Known rows, with every step that occurs:
kozit/lizim: [-20.9  -4.2  49.9  18.2  -8.8 -18.7   8.8   9.6  34.9  17.5  10.5  -6.8
 -30.2 -12.9 -20.2  -2.7  19.4  -8.3]
papef/ronur/vodi: [ 17.1  20.3  57.7  -8.2   6.4  18.4  15.2   8.2  12.2 -15.4 -21.2   5.9
   1.0  29.0  -4.8  24.8  23.3   9.4]
ronur/vodi/toko: [ 26.0 -18.7  36.1   2.2  -0.6   8.3 -10.8 -40.8  14.0 -10.9  18.1   5.7
 -21.9  50.7  17.8  19.4  25.9   4.8]
papef/tuzirin/nozu: [  1.0 -45.1 -27.1 -17.7  30.2 -45.0  10.9   0.7  35.4  18.0   1.1 -18.4
  32.9  -5.5  -8.2 -20.0  -7.3  18.2]
papef/ronur/vodi/kozit/lizim/toko: [ 11.0 -33.6  70.1  21.8 -41.8 -24.5  19.4   4.4  48.3   7.0  38.8   4.3
 -69.0  15.5 -17.6  11.2  56.3  20.3]
nozu/toko/vodi/kozit: [  0.3 -10.1  18.8 -31.6 -21.5 -22.4 -60.5   2.1  -7.2  18.7  -0.3  19.0
   3.4  -6.4  -8.9  25.7  20.2   5.1]
vodi/kozit/lizim: [ -9.0 -17.5  61.4  -7.2 -17.7 -39.3  -8.8   3.7  27.0  28.7  17.2  16.9
 -25.8  -4.3 -19.3   1.7  39.7  -5.7]
papef/ronur: [ 21.2   4.2   3.5   6.2 -19.8  -3.3  35.9   0.8   5.0   7.3 -24.5   3.8
 -18.2  26.6  -6.1 -17.3  23.9  19.5]
lizim/toko/nozu: [ 11.1   7.2 -15.4  47.6 -36.6   5.7 -41.9  -9.2   7.1  -4.6  44.4  -7.4
  -7.3   4.5  24.1  26.8 -30.0  32.8]
nozu/ronur/vodi: [  0.4  30.5  54.2   0.0  29.1  44.4 -15.8  11.7  -4.4 -23.1 -10.9   3.8
  40.3  15.5  -3.1  55.9   7.3 -13.6]
ronur/vodi/kozit/lizim: [ -7.5  -9.0  88.7 -13.7 -10.4 -29.2 -13.6   5.9  32.1  20.4  16.3  18.4
 -19.2  -0.9 -19.5  18.4  42.0  -9.3]
tuzirin/lizim/toko/nozu/ronur/vodi/kozit: [ 17.0  -5.6  59.8 -26.7 -16.0   5.2 -46.8   1.2   1.6   2.0  32.3  36.9
  18.9  20.3  -1.7  43.5  26.6   5.3]
kozit/lizim/toko/nozu/ronur/vodi: [ -0.6  32.3  63.1  28.6   8.6  40.5 -32.7  10.9  10.9 -19.3  14.1  -0.7
  26.7  12.9   1.4  70.1   0.3   0.5]
tuzirin/nozu/ronur/vodi: [  5.1   5.0  38.2  -3.8  39.6  28.0 -21.9  10.7  -4.7 -25.2 -11.2  -8.0
  44.9   9.7 -16.5  47.8   3.2 -13.9]
kozit/lizim/toko/nozu: [  0.0   5.8   8.9  57.7 -40.9  -5.7 -36.0  -4.0  25.8   3.9  49.1  -9.0
 -21.8  -1.7  14.4  25.2 -19.5  29.2]
toko/vodi: [ -0.9 -13.2  12.4   5.7 -28.2 -10.4 -25.2  -3.3   3.1  -6.3 -15.5   7.9
 -11.4 -17.5  -6.8  29.7   3.3  -3.1]
tuzirin/lizim: [-19.7 -24.7  29.3 -23.7 -15.1   6.5   6.6  12.7  33.4  16.2  36.8   9.8
 -18.1  -9.9 -23.4 -31.2   0.5  -3.1]
vodi/toko/nozu/ronur: [ 11.6  21.3 -17.3  42.3  -4.5  37.0 -49.0 -20.5 -19.6  -3.0  10.7   2.1
  43.8  27.1  19.9  42.6 -16.6   6.3]
toko/vodi/kozit/lizim: [ -8.6 -22.3  66.6  -6.2 -32.9 -42.7 -22.8   1.5  28.7  26.4   8.5  21.3
 -32.2 -14.6 -21.3  16.2  41.8  -8.1]

Rows:
[  4.9  -1.8  13.5  43.6 -46.1 -14.6 -46.6  -7.1  20.3  10.6  52.5   2.2
 -20.7   1.7  13.9  27.1 -10.2  29.1]	vodi/kozit/lizim/toko/nozu
[ 22.4  13.5   3.9  28.3 -15.3  11.9 -61.9 -37.2   0.9  -6.8  30.7   3.9
  13.9  34.8  37.6  37.5 -23.5  22.4]	ronur/vodi/toko/nozu
[-17.7 -29.8  51.6  -5.9 -16.0 -46.3 -37.5  10.4  29.7  28.7  12.1  -1.1
 -22.8 -21.2 -35.7   9.4  29.4  -5.2]	tuzirin/nozu/toko/vodi/kozit/lizim
[ 21.1   5.0 -22.9  34.4 -26.9   1.2 -56.3 -40.4  -3.3   1.8  32.2   2.6
   6.7  28.1  37.9  20.1 -26.5  24.4]	vodi/toko/nozu
[ -5.6 -32.5  42.4  35.5 -53.6 -21.5  -9.8   1.2  37.8  -3.2  14.4  -2.7
 -60.6 -18.9 -17.7  30.5  24.9   5.7]	kozit/lizim/toko/vodi
[  4.6  16.7  10.5  46.1 -19.6  21.5 -44.1   1.3  -4.3   3.8  24.9   5.6
  24.4   8.2   4.9  46.7  -2.0   9.4]	vodi/kozit/lizim/toko/nozu/ronur
[  0.7  -4.6  -1.9  37.5 -42.8   7.1 -38.5  -2.0  24.3   2.6  62.5  -1.3
 -14.9  -1.4  12.1  11.1 -29.3  31.5]	tuzirin/lizim/toko/nozu
[ 11.6  -2.1  60.6 -32.1 -12.1   0.6 -36.2   2.1  20.2  14.6  31.5  39.8
  29.9  23.2   6.4  43.2  30.4  15.9]	papef/tuzirin/lizim/toko/nozu/ronur/vodi/kozit
[ 20.7 -39.9  28.7 -19.3 -49.9 -37.0 -36.0 -11.3   2.8   8.5  16.3  34.7
 -27.1   1.1  -4.8  27.2  40.8   9.0]	lizim/toko/vodi/kozit
[  3.7 -28.2  68.6  26.1 -30.7 -10.5   4.0   5.9  40.4   4.4  42.5   3.0
 -49.9  10.3 -18.1  26.7  47.9   9.1]	nozu/ronur/vodi/kozit/lizim/toko
[  7.7   4.8  32.3  40.1 -39.1  -7.3 -50.2  -5.0  23.4   2.4  50.5   4.1
 -14.4   5.5  14.4  40.3  -7.7  26.3]	ronur/vodi/kozit/lizim/toko/nozu
[ -4.7 -44.8  28.7  13.7 -39.3   1.1  20.9   8.1  48.7   3.8  63.2  -1.9
 -62.0   0.6 -19.6 -19.0  19.1  16.5]	tuzirin/lizim/toko
[ 24.3  -9.1  35.7  10.1   5.4  25.7 -15.9 -36.8   5.7 -13.6  13.0   5.1
  -2.0  54.3  14.2  33.9  27.8  -1.1]	nozu/ronur/vodi/toko
[ -6.8   6.3  80.0   1.1  -9.9 -14.6 -36.1   5.7  21.5  18.3  17.3  18.7
   2.9   1.3 -12.2  36.6  29.9  -6.2]	toko/nozu/ronur/vodi/kozit/lizim
[  2.5 -40.6  49.6  24.0 -41.8 -30.6  10.1   1.6  43.7  12.7  48.9   1.5
 -67.7   5.1 -16.6   5.1  45.8  14.9]	vodi/kozit/lizim/toko
